Every row comes from one small tree of marks. Brackets hold a mark, then the marks that hang from it, in the order of their numbers. Every link used is in the known rows. Which tree was each row made from?
Known rows
(Q_461 (Q_750 Q_724)): [ 0.36 -1.85  0.38 -2.04  0.34 -3.12 -0.55 -3.82  1.21  1.23 -3.22 -2.55
  1.68 -1.55 -3.81 -0.41 -0.36  3.41 -1.37  0.38  0.76]
(Q_523 Q_724): [ 1.76 -0.28  0.99 -2.34  3.39 -1.57 -3.31 -2.87  0.85  0.67 -3.92 -3.33
  0.33 -0.90 -3.05 -2.18  0.76  0.43 -1.79 -0.36  2.71]
(Q_815 (Q_287 Q_461) Q_788): [ 0.30  2.08 -0.03 -0.54  1.64 -0.34  0.68 -1.16  0.17 -2.12  2.77 -1.52
 -0.46  1.14  0.79 -0.37  0.16  0.17 -0.76 -0.92  0.68]
(Q_333 (Q_287 (Q_461 Q_750) (Q_815 (Q_788 Q_724)))): [-0.14  1.82 -0.06 -2.09 -2.10  1.56  2.55  0.54 -0.77 -0.01 -0.44  1.51
 -0.43  0.17  0.96  1.33 -0.97 -0.99  1.50  0.58 -0.95]
(Q_262 Q_724 Q_761): [ 0.22 -3.93  1.23  0.52  1.55 -1.05 -4.33 -2.03  0.54  0.96 -2.85 -2.98
  1.76  4.93 -1.33 -6.60  0.78 -1.13 -1.63  1.41 -2.16]
(Q_750 Q_724): [ 0.97 -0.57  1.75 -2.73  2.72 -2.99 -3.70 -4.46  2.21  0.71 -3.59 -3.64
  1.33  0.59 -2.50  0.59 -0.12  0.21 -1.52  0.21  2.34]
(Q_340 Q_724): [ 3.23 -0.46  0.67 -2.58  1.46 -1.30 -3.53 -3.93  0.45  0.88 -1.93 -2.29
  0.09 -0.27 -1.62 -0.92  1.75 -0.66 -2.01 -1.22 -1.27]
(Q_788 Q_333): [ 0.30 -2.66  2.20  1.63 -0.43 -0.14 -3.33 -0.92  1.65  1.56 -2.71 -1.15
  2.31 -0.19 -2.42 -2.38 -0.62  1.81 -1.97 -0.65 -0.53]
(Q_262 Q_724): [-0.55 -2.96  1.59 -2.25  1.79 -1.12 -2.72 -1.91  0.93  1.12 -2.54 -3.16
  2.16  2.32 -1.83 -3.80  1.01  0.15 -1.26  0.72 -2.76]
(Q_666 (Q_287 (Q_461 Q_750))): [-0.80 -0.56 -1.33 -1.16 -2.27 -2.18  1.76 -0.83 -2.59  2.20  0.68 -1.98
  0.50  0.39 -2.08  0.21  2.30  1.65  1.59 -0.93 -1.24]
(Q_666 (Q_287 (Q_461 (Q_750 Q_724)) (Q_815 Q_788))): [-1.87  1.10 -0.25 -1.58 -0.51 -2.01  3.56  0.01 -0.20 -1.45  2.59 -0.26
 -1.46 -0.98  1.43  3.59  1.46 -0.29  2.55  0.88  1.10]
(Q_666 (Q_287 (Q_461 Q_750) Q_815)): [-1.88 -0.21 -0.19 -1.58 -3.04 -2.29  2.55 -0.28 -1.43  0.21  1.59 -0.74
 -0.15 -0.92 -0.05  1.43  2.19  0.84  3.16  0.38 -1.70]
(Q_333 (Q_287 (Q_461 (Q_750 Q_724)) (Q_815 Q_788))): [-0.36  1.90  0.61 -3.30 -0.92  1.00  2.98 -1.25  0.25 -0.51 -1.20  0.26
 -1.05  0.56  1.01  2.44 -1.31 -1.35  1.97  0.42  0.96]
(Q_333 (Q_287 Q_461 (Q_815 (Q_788 Q_724)))): [ 0.16  2.62  0.87 -2.40 -0.93  1.71  0.62  0.35 -0.30 -0.29 -0.51  0.83
 -0.54  1.57  1.83  1.72 -0.79 -2.69  1.51  0.50 -0.39]
(Q_815 (Q_287 Q_461) (Q_788 Q_333 (Q_724 Q_750))): [ 0.84 -0.06 -2.10  3.88  1.60  1.65 -1.22  3.35 -0.30 -0.72  2.45  2.71
 -1.86 -1.25  2.86 -0.64 -0.47 -0.38 -1.89 -0.86  1.02]
(Q_287 Q_461 (Q_815 (Q_788 Q_333 Q_724))): [-0.97 -0.27 -0.01  1.18  0.92 -0.18  0.91  2.38  2.89 -1.83 -0.23  2.37
 -0.78 -0.20  1.64  2.27 -1.16 -0.05  2.53  0.51  0.79]
(Q_815 (Q_287 (Q_461 (Q_750 Q_724))) Q_788): [ 0.11  1.54 -1.23 -0.46  2.24 -0.82  2.31 -1.63  0.19 -2.10  2.13 -1.14
 -0.90  0.15 -0.29  0.45 -0.31  0.98 -0.51 -0.56  2.07]
(Q_815 (Q_287 (Q_461 Q_750)) (Q_788 Q_333 Q_724)): [ 0.47  0.00 -2.53  4.35  1.54  1.73  1.41  2.67 -0.80 -1.06  2.52  2.44
 -0.05 -0.39 -0.47 -1.05 -1.04  0.85 -1.32 -0.21  0.57]
(Q_666 Q_287): [-0.25  0.59  1.73 -1.40 -1.49 -1.89 -2.26 -1.65 -1.83  1.30  1.31 -3.02
  1.62 -0.03 -0.91 -0.59  2.68 -0.08 -1.50  0.12 -1.58]

Write each row's tree
[-0.16  1.34 -0.92 -0.15  0.52 -0.48  2.46 -0.85 -0.24 -1.85  2.71 -0.93
 -0.33 -0.28 -0.15 -0.79  0.01  1.97 -0.66 -0.75  0.18]	(Q_815 (Q_287 (Q_461 Q_750)) Q_788)
[-1.66  1.17 -0.94 -0.34 -1.61 -1.40  3.07  1.92 -1.16 -0.97  3.19  1.12
 -0.75 -1.32  1.40  2.51  1.79  0.19  2.21  1.12 -0.87]	(Q_666 (Q_287 (Q_461 Q_750) (Q_815 (Q_788 Q_724))))
[ 0.37 -1.41 -0.95  2.55 -1.66  2.81 -0.44  2.57 -1.25  2.11 -2.48  3.27
  0.85  0.27 -1.27 -0.48 -1.57 -1.13  0.89  0.52 -1.18]	(Q_788 (Q_333 (Q_287 (Q_461 Q_750) Q_815)) Q_724)
[-0.63  0.02 -0.37 -1.29 -0.06 -1.69  0.39  1.69  2.62 -1.56  0.05  1.87
 -2.08 -1.86  3.79  2.65 -0.12  0.60  2.28  0.38  0.20]	(Q_287 Q_461 (Q_815 (Q_788 (Q_724 Q_750))))
[ 0.80  0.32 -0.91  2.39  0.26  2.72  0.49  2.69 -0.24  1.02 -0.51  2.41
  0.48  0.23 -0.54 -0.06 -1.66  0.19 -1.63 -0.12  0.55]	(Q_815 (Q_788 (Q_333 (Q_287 (Q_461 Q_750))) Q_724))
[ 0.17 -0.53 -1.27 -0.59 -0.79 -1.41  0.76 -2.47 -1.52  0.43  0.32 -2.06
  0.70  0.37 -2.59 -2.36  0.55  2.16  0.49 -1.11 -1.35]	(Q_815 (Q_287 (Q_461 Q_750)))
[-0.07  0.08 -1.30  2.53  2.31  0.88  2.19  0.22  0.48 -1.69  1.79  0.50
 -0.93 -0.01 -0.45 -0.09 -1.26  0.77 -0.65 -0.82  2.73]	(Q_815 (Q_287 (Q_461 (Q_750 Q_724))) (Q_788 Q_333))
[-1.64  0.68  0.75 -1.91 -1.93 -2.11  0.66 -0.58 -1.04 -0.09  1.68 -1.41
 -0.31  0.34  0.94  1.79  2.38 -1.00  3.02  0.24 -1.17]	(Q_666 (Q_287 Q_461 Q_815))
[-1.38  0.28 -0.50  1.19 -1.24 -0.22  0.49  3.56 -0.50 -0.45  2.96  2.17
 -2.16 -1.88  4.20  2.57  1.66 -1.40  1.41  0.43  0.03]	(Q_666 (Q_287 Q_461 (Q_815 (Q_788 Q_333 (Q_724 Q_750)))))
[ 0.33  1.05  2.05  2.66  1.43  1.68 -1.47  0.05  0.76 -2.40  2.95 -0.34
  0.72 -0.78  0.84 -1.99 -0.56  0.01 -3.99 -0.01  0.46]	(Q_815 Q_287 (Q_788 Q_333))
[ 1.62 -2.13 -1.72  2.52 -1.49  2.74 -3.58  3.10 -1.79  4.26 -3.20  2.99
 -0.83 -0.43  0.79 -1.23 -1.00 -1.31 -1.10 -1.21 -0.48]	(Q_788 (Q_333 (Q_287 Q_461)) (Q_724 Q_750))
[ 1.22  1.13  1.25  2.20  0.94  3.03 -2.39  2.12  0.29  0.35 -0.16  1.72
  1.23  0.16  0.39 -0.41 -1.35 -1.27 -3.73  0.49  0.40]	(Q_815 (Q_788 (Q_333 Q_287) Q_724))
[-0.14  1.36  1.62 -3.60 -2.40  0.88  0.13 -1.94 -0.50  0.91 -2.06 -0.95
  0.07  1.97  0.48  0.56 -0.39 -2.08  2.47 -0.28 -1.25]	(Q_333 (Q_287 Q_461 Q_815))
[-0.37 -1.35  0.66  0.42 -1.17  2.00  0.69 -0.36  0.21  1.41 -3.20  0.89
 -0.08  0.62 -1.18  0.45 -1.92 -1.01  1.59 -0.14  0.93]	(Q_788 (Q_333 (Q_287 (Q_461 (Q_750 Q_724)) Q_815)))
[ 1.05  1.09  0.56  4.11  2.32  2.05 -2.57  1.82  0.01 -2.05  3.10  1.39
  1.08 -0.80  0.69 -1.78 -0.53 -0.82 -4.51  0.76  0.26]	(Q_815 Q_287 (Q_788 Q_333 Q_724))
[ 1.07  1.34 -2.02  0.88  1.45 -0.06 -1.25  1.52 -0.60 -1.00  2.88  1.11
 -1.85 -1.11  2.98 -0.26  0.39 -0.22 -1.70 -0.57  0.44]	(Q_815 (Q_287 Q_461) (Q_788 (Q_724 Q_750)))
[ 0.60 -0.68 -0.24  2.29 -0.70  2.98 -1.98  2.35 -0.78  1.80 -2.49  2.78
  0.78  1.34 -0.51 -0.19 -1.45 -2.56  0.80  0.46 -0.76]	(Q_788 (Q_333 (Q_287 Q_461 Q_815)) Q_724)
[ 0.09  0.12  0.65  0.93 -0.62  2.26  1.64  0.91  0.54  0.69 -0.62  0.75
  0.24  0.25 -0.22 -0.16 -1.60  0.94 -1.21 -0.92  0.65]	(Q_815 (Q_788 (Q_333 (Q_287 (Q_461 Q_750)))))
[-1.52 -1.80 -0.16 -2.34 -2.40 -2.84  2.81 -1.42  1.72 -0.29 -1.96 -0.42
  0.09 -1.22 -0.99  0.79 -0.09  3.15  4.09 -0.01 -1.44]	(Q_287 (Q_461 Q_750) Q_815)
[-1.98  0.24 -0.36  0.35 -0.51 -0.87  3.44  1.15 -0.04 -1.25  2.33  0.75
 -1.40 -1.07  1.28  3.36  0.88 -0.37  2.38  0.78  1.52]	(Q_666 (Q_287 (Q_461 (Q_750 Q_724)) (Q_815 (Q_788 Q_333))))
